In the rows, 128 means zero.
Known rows, with every step that occurs
pofi zalu kerani fiso vulel: [130 161 137 129 107 133 101 115  86 147 127 184 169 105 120 134 145 139
 133  39 125 120 196 158 105 164 137 123 167 117  93 154 162]
vulel fiso pofi zalu kerani depot: [ 83 163  98 145 164 156 122 133  96 140 102 153 199 130 122 140 170 162
 117  36 164 153 204 135  82 235  83 107 163 123 130  86 135]
kerani bupimif tebe fiso: [125 118 158 134 158 135 140 129 103 145 114 165 134  94 120 107 112  94
 145 114 136 165 141 125  84 135 108 115 131 113  93 127 121]
tebe fiso: [117 131 143 133 143 123 128 122 117 133 135 110 161 110 133  98 124 126
 132 122 114 126 120 117 127 154 106 145 131 121 119 131 109]
vulel fiso pofi depot: [ 89 133 125 136 153 151 136 129 113 166  92 175 177 167 126 151 161 137
 120  75 146 147 157 112 116 156  75 106 150 132 162  79 103]
vulel fiso: [105 131 140 138 130 139 116 133 127 144 107 143 153 140 130 115 146 104
 123 119 122 160 140 110 142 148 122 133 133 126 159 106 132]
bupimif pofi: [148 115 134 133 137 144 136 125 130 115 104 155 160 140 138 114 114 105
  94 142 135 134 151 123 119 144 146  92 131 112 133 144 121]
bupimif kerani depot pofi: [121 111 104 177 177 135 142 138 136 118 154 143  95  99 151 111 116 132
 103 107 146 134 167 127 111 143 106  83 132 115  87 128 102]
serir kerani zalu pofi bupimif tebe: [126 131  91 159 172 149 143 127 149 130 125 182  80 114 119 118 117  83
  89 124 180 153 177 156  71 109 117  48 148 110  93 104 122]
pofi depot kerani: [107 114 126 147 164 112 137 136 111 138 138 140 133 112 117 144 114 142
 133  86 143 115 138 136 114 116 127 122 163 117  85 103 119]
depot pofi fiso vulel: [140 121 105 190  99 138 104 104 113 121 101 160 130 111 125 137 130 134
 108  85 114 120 195 153 150 101 101 117 169 142 163 156  96]
zalu pofi depot kerani fiso: [114 141 114 170 190 109 140 128  91 117 145 192 135 106 117 116 108 139
 100  71 150 118 167 146 116 137  95 112 165  94  25  88 113]
pofi zalu kerani serir: [138 153 103 121 148 118 135 126 100 146 140 123 169  94  97 120 133 129
 125  87 136 137 178 174 107 183 155  93 175 130  44 130 162]
serir pofi zalu: [107 144  94 121 123 150 104 125 138  76  87 137 144 118 132 136 120 115
 108 142 154 115 158 132 120 133 116 120 125 110 165 120 140]
bupimif kerani fiso pofi depot: [ 96 133 134 117 175 138 156 130  98 160 132 208 143 132 147 146 148 132
 126  71 140 145 173 127  94 146 106  71 143  97  79 103 105]
zalu pofi serir kerani fiso vulel: [137 166 129 190 145 137 149  95 128 114 146 196 120 129 118  99 123  94
 106  58 126 128 163 128 144  79 129 106 162  99  73 151 113]
serir kerani zalu pofi: [111 149 107 158 177 133 126 124 172 132 145 157 106 104 128  81 120 131
  90 148 160 132 129 136  96 129 109  94 127 123  70 106 120]
kerani serir pofi bupimif tebe fiso vulel: [134 106 104 166 126 155 141 100 106 128 131 140 148 111 134 123 110  60
 126  84 124 150 191 154 115 115 120  56 163 113 135 179  99]
zalu pofi: [139 141  95 146 158 127 136 117 140  96 115 144 133 138 117 116 115 129
  95 114 142 122 138 136 134 143 102 108 133 128 100 119 127]
depot kerani zalu pofi fiso: [129 128  75 189 185 116 118 125 116  99 116 164 151  65 115 100 123 140
  88 119 144 133 183 170 101 146 103 111 168  91  46  91 104]
serir kerani: [ 91 144 142 131 139 131 127 126 152 139 145 120  98 123 130 122 122 113
 128 135 140 140 118 114 127 112 141 111 130 139 134 129 134]
kerani zalu pofi bupimif tebe: [165 114  77 154 164 147 143 126 126 121 109 191 114 120 117 122 123  97
  88 117 169 141 183 171  69 127 104  60 144  98  88 102 117]
serir kerani bupimif: [ 91 139 151 141 140 137 126 123 140 157 135 146  73  86 121 122 101 106
 144 142 157 166 129 111 125 116 117 121 112 138  83 114 139]
zalu pofi depot kerani bupimif tebe fiso: [115 117 125 170 225 115 155 124  98 121 110 194 143  85  99 110  87 107
 111  58 166 147 159 138  77 139  79  91 171 102  18  93 114]
depot pofi bupimif tebe: [150 103  96 164 126 151 131 125 113 115 112 164  85 132 124 155 106  93
 101 111 155 136 193 154 113 109 100  78 168 132 157 134 108]
vulel fiso pofi bupimif tebe: [112 118 105 140 139 172 136 126 102 141  80 183 143 167 124 166 153  87
 119  72 150 177 198 132 101 152  93  74 166 128 204 107 114]
tebe fiso pofi zalu kerani: [ 98 159 106 115 158 142 117 110 104 124 103 132 216 114 114 134 143 160
 122  57 143 120 178 140  94 233  85 118 175 134 116 132 131]
bupimif tebe fiso pofi: [113 128 133 123 171 144 145 122 114 127 111 156 171 142 136 125 142 130
 124  84 125 135 145 125  78 161  96  96 160 132 165 144  97]
fiso vulel: [143 122 131 145 107 134 123 113 131 141 123 146 133 133 128 129 131 133
 135  83 113 113 137 130 128 104 132 124 137 138 149 164 130]

Rows
[117 126 103 144 138 139 130 123 136 114 151 123 133 115 140 117 109 106
 114 159 134 146 144 139 145 134 129  96 130 121  94 140 118]	kerani serir pofi
[ 86 137 103 140 110 146 104 120 121  85  96 131 143 117 138 148 129  96
 111 155 139 148 173 132 152 124 121 111 125  98 165 112 109]	serir pofi fiso
[127 152 164 170 114 139 142 107 112 144 159 180 116 121 130 113 136  96
 141  73 111 135 153 119 138  65 158 128 156 102 103 164 117]	pofi serir kerani fiso vulel
[161 136 120 120 137 144 129 129 117  98  68 162 171 124 127 111 122 112
  89 127 144 118 174 140  92 145 149  96 140 102 145 130 138]	bupimif pofi zalu
[119 129 151 168 114 155 125 101 118 150  80 189 125  90 122 127 107  77
 115 111 141 175 197 129 123 100 142  76 137 117 120 146 120]	serir kerani bupimif pofi fiso vulel
[155 131  87 180 135 133 118 106 127 132  99 185 157 101 115 103 147 138
  96  91 127 125 185 166 105 115 103 100 147 108  94 121 102]	kerani zalu pofi fiso vulel
[159 113 134 166 102 153 124 101  95 140  61 199 155  98 123 130 114  91
 114  99 133 163 206 141 122 119 131  90 136 104 115 142 115]	kerani bupimif pofi fiso vulel
[129 112  89 182 145 150 135 132  95 127 147 154  99 122 123 164 115 115
 105  68 181 149 221 164  95 168 100  59 175 118 100 126 113]	zalu kerani depot pofi bupimif tebe
[156  99  75 174 153 139 151 116 114 138 153 138  93  89 127 124  94  86
 105 119 139 156 201 161 146 133 118  47 164 127  53 144 110]	depot pofi bupimif kerani serir
[ 90 155 136 125 185 157 137 121 115 139  87 176 130  86 117 119 123 115
 136  87 165 156 170 125  48 146  82  94 156 138 129 119 126]	serir kerani bupimif tebe fiso pofi zalu
[ 95 122 109 169 197 132 151 132  95 176 137 163 176 120 115 129 140 144
 124  55 133 157 172 140 112 162  95  95 195 138  80  94  99]	vulel fiso pofi depot kerani serir
[121 118 104 172 194 119 143 119 112 123 115 183 116  87  94 130  81 136
 112  84 178 135 157 140 115 135  74 109 154 113   4  81 127]	zalu pofi depot kerani bupimif
[115 144 141 151 141 134 149 119 141 124 141 128 112 132 115 121 127  92
 130 123 135 140 125 111 138  80 161 116 148 111 109 133 118]	pofi serir kerani
[140 126 126 141 124 140 134 123 102 110  74 158 173 127 131 125 131  95
  94 136 128 149 188 140 126 137 153  88 141  91 144 118 106]	bupimif pofi fiso
[139 126  98 210 115 138 118 115  98 125 121 144 122  95 135 132 136 153
 110  67 128 118 206 155 123 110  89 117 153 123 141 134  78]	kerani depot pofi fiso vulel
[ 97 127 128 135 132 160 100 105 114 118  85 191 176  91 115 134 107  91
 133  56 158 153 197 139  85 168 110  83 163 113 106 164 157]	serir pofi zalu kerani bupimif tebe fiso vulel
[ 80 112 125 169 180 149 131 127  97 171  96 197 149 105 115 152 120 141
 137  65 162 170 174 114 111 164  57 123 166 128  85  74 112]	vulel fiso pofi depot kerani bupimif
[137 116 139 159 103 153 116  97  95 153  79 202 178 101 110 148 114  96
 119  74 140 177 226 149 130 167 141  71 156 107  70 152 136]	zalu kerani bupimif pofi fiso vulel
[151 128  94 157 168 131 127 126 149 122 127 169 138 112 123  88 126 148
  89 142 149 122 139 149  96 148  97 109 126 114  65 107 117]	kerani zalu pofi
[122 138  95 196 139 132 122 131  93 115 127 130 116  93 137 126 133 148
 102 114 143 133 196 153 121 132  87 120 142 112 125  96  78]	kerani depot pofi fiso
[116 152 107 142 166 134 116 126  81 100 118 181 154  83 131 135 130 169
 123  73 139 108 189 151  84 166  93 139 177 118 107 120 126]	depot kerani fiso pofi zalu
[125 163 102 190 190 132 171 119 137  96 150 135 105 125 113 102 123 111
  99  90 163 134 143 125 122 108 117  99 135  90  58 103 102]	zalu pofi serir kerani depot
[121 106 131 161 156 125 123 126 113 129 133 151 104  67 117 130  86 131
 143 118 146 150 144 130 121 137 108 141 142 126  51 123 135]	depot kerani bupimif
[123 124 138 142 176 155 161 108  92 142 115 194 184 122  97 139 123 103
 143  53 150 178 178 131  91 183  99  89 185 106  51 143 112]	zalu kerani bupimif tebe fiso pofi serir
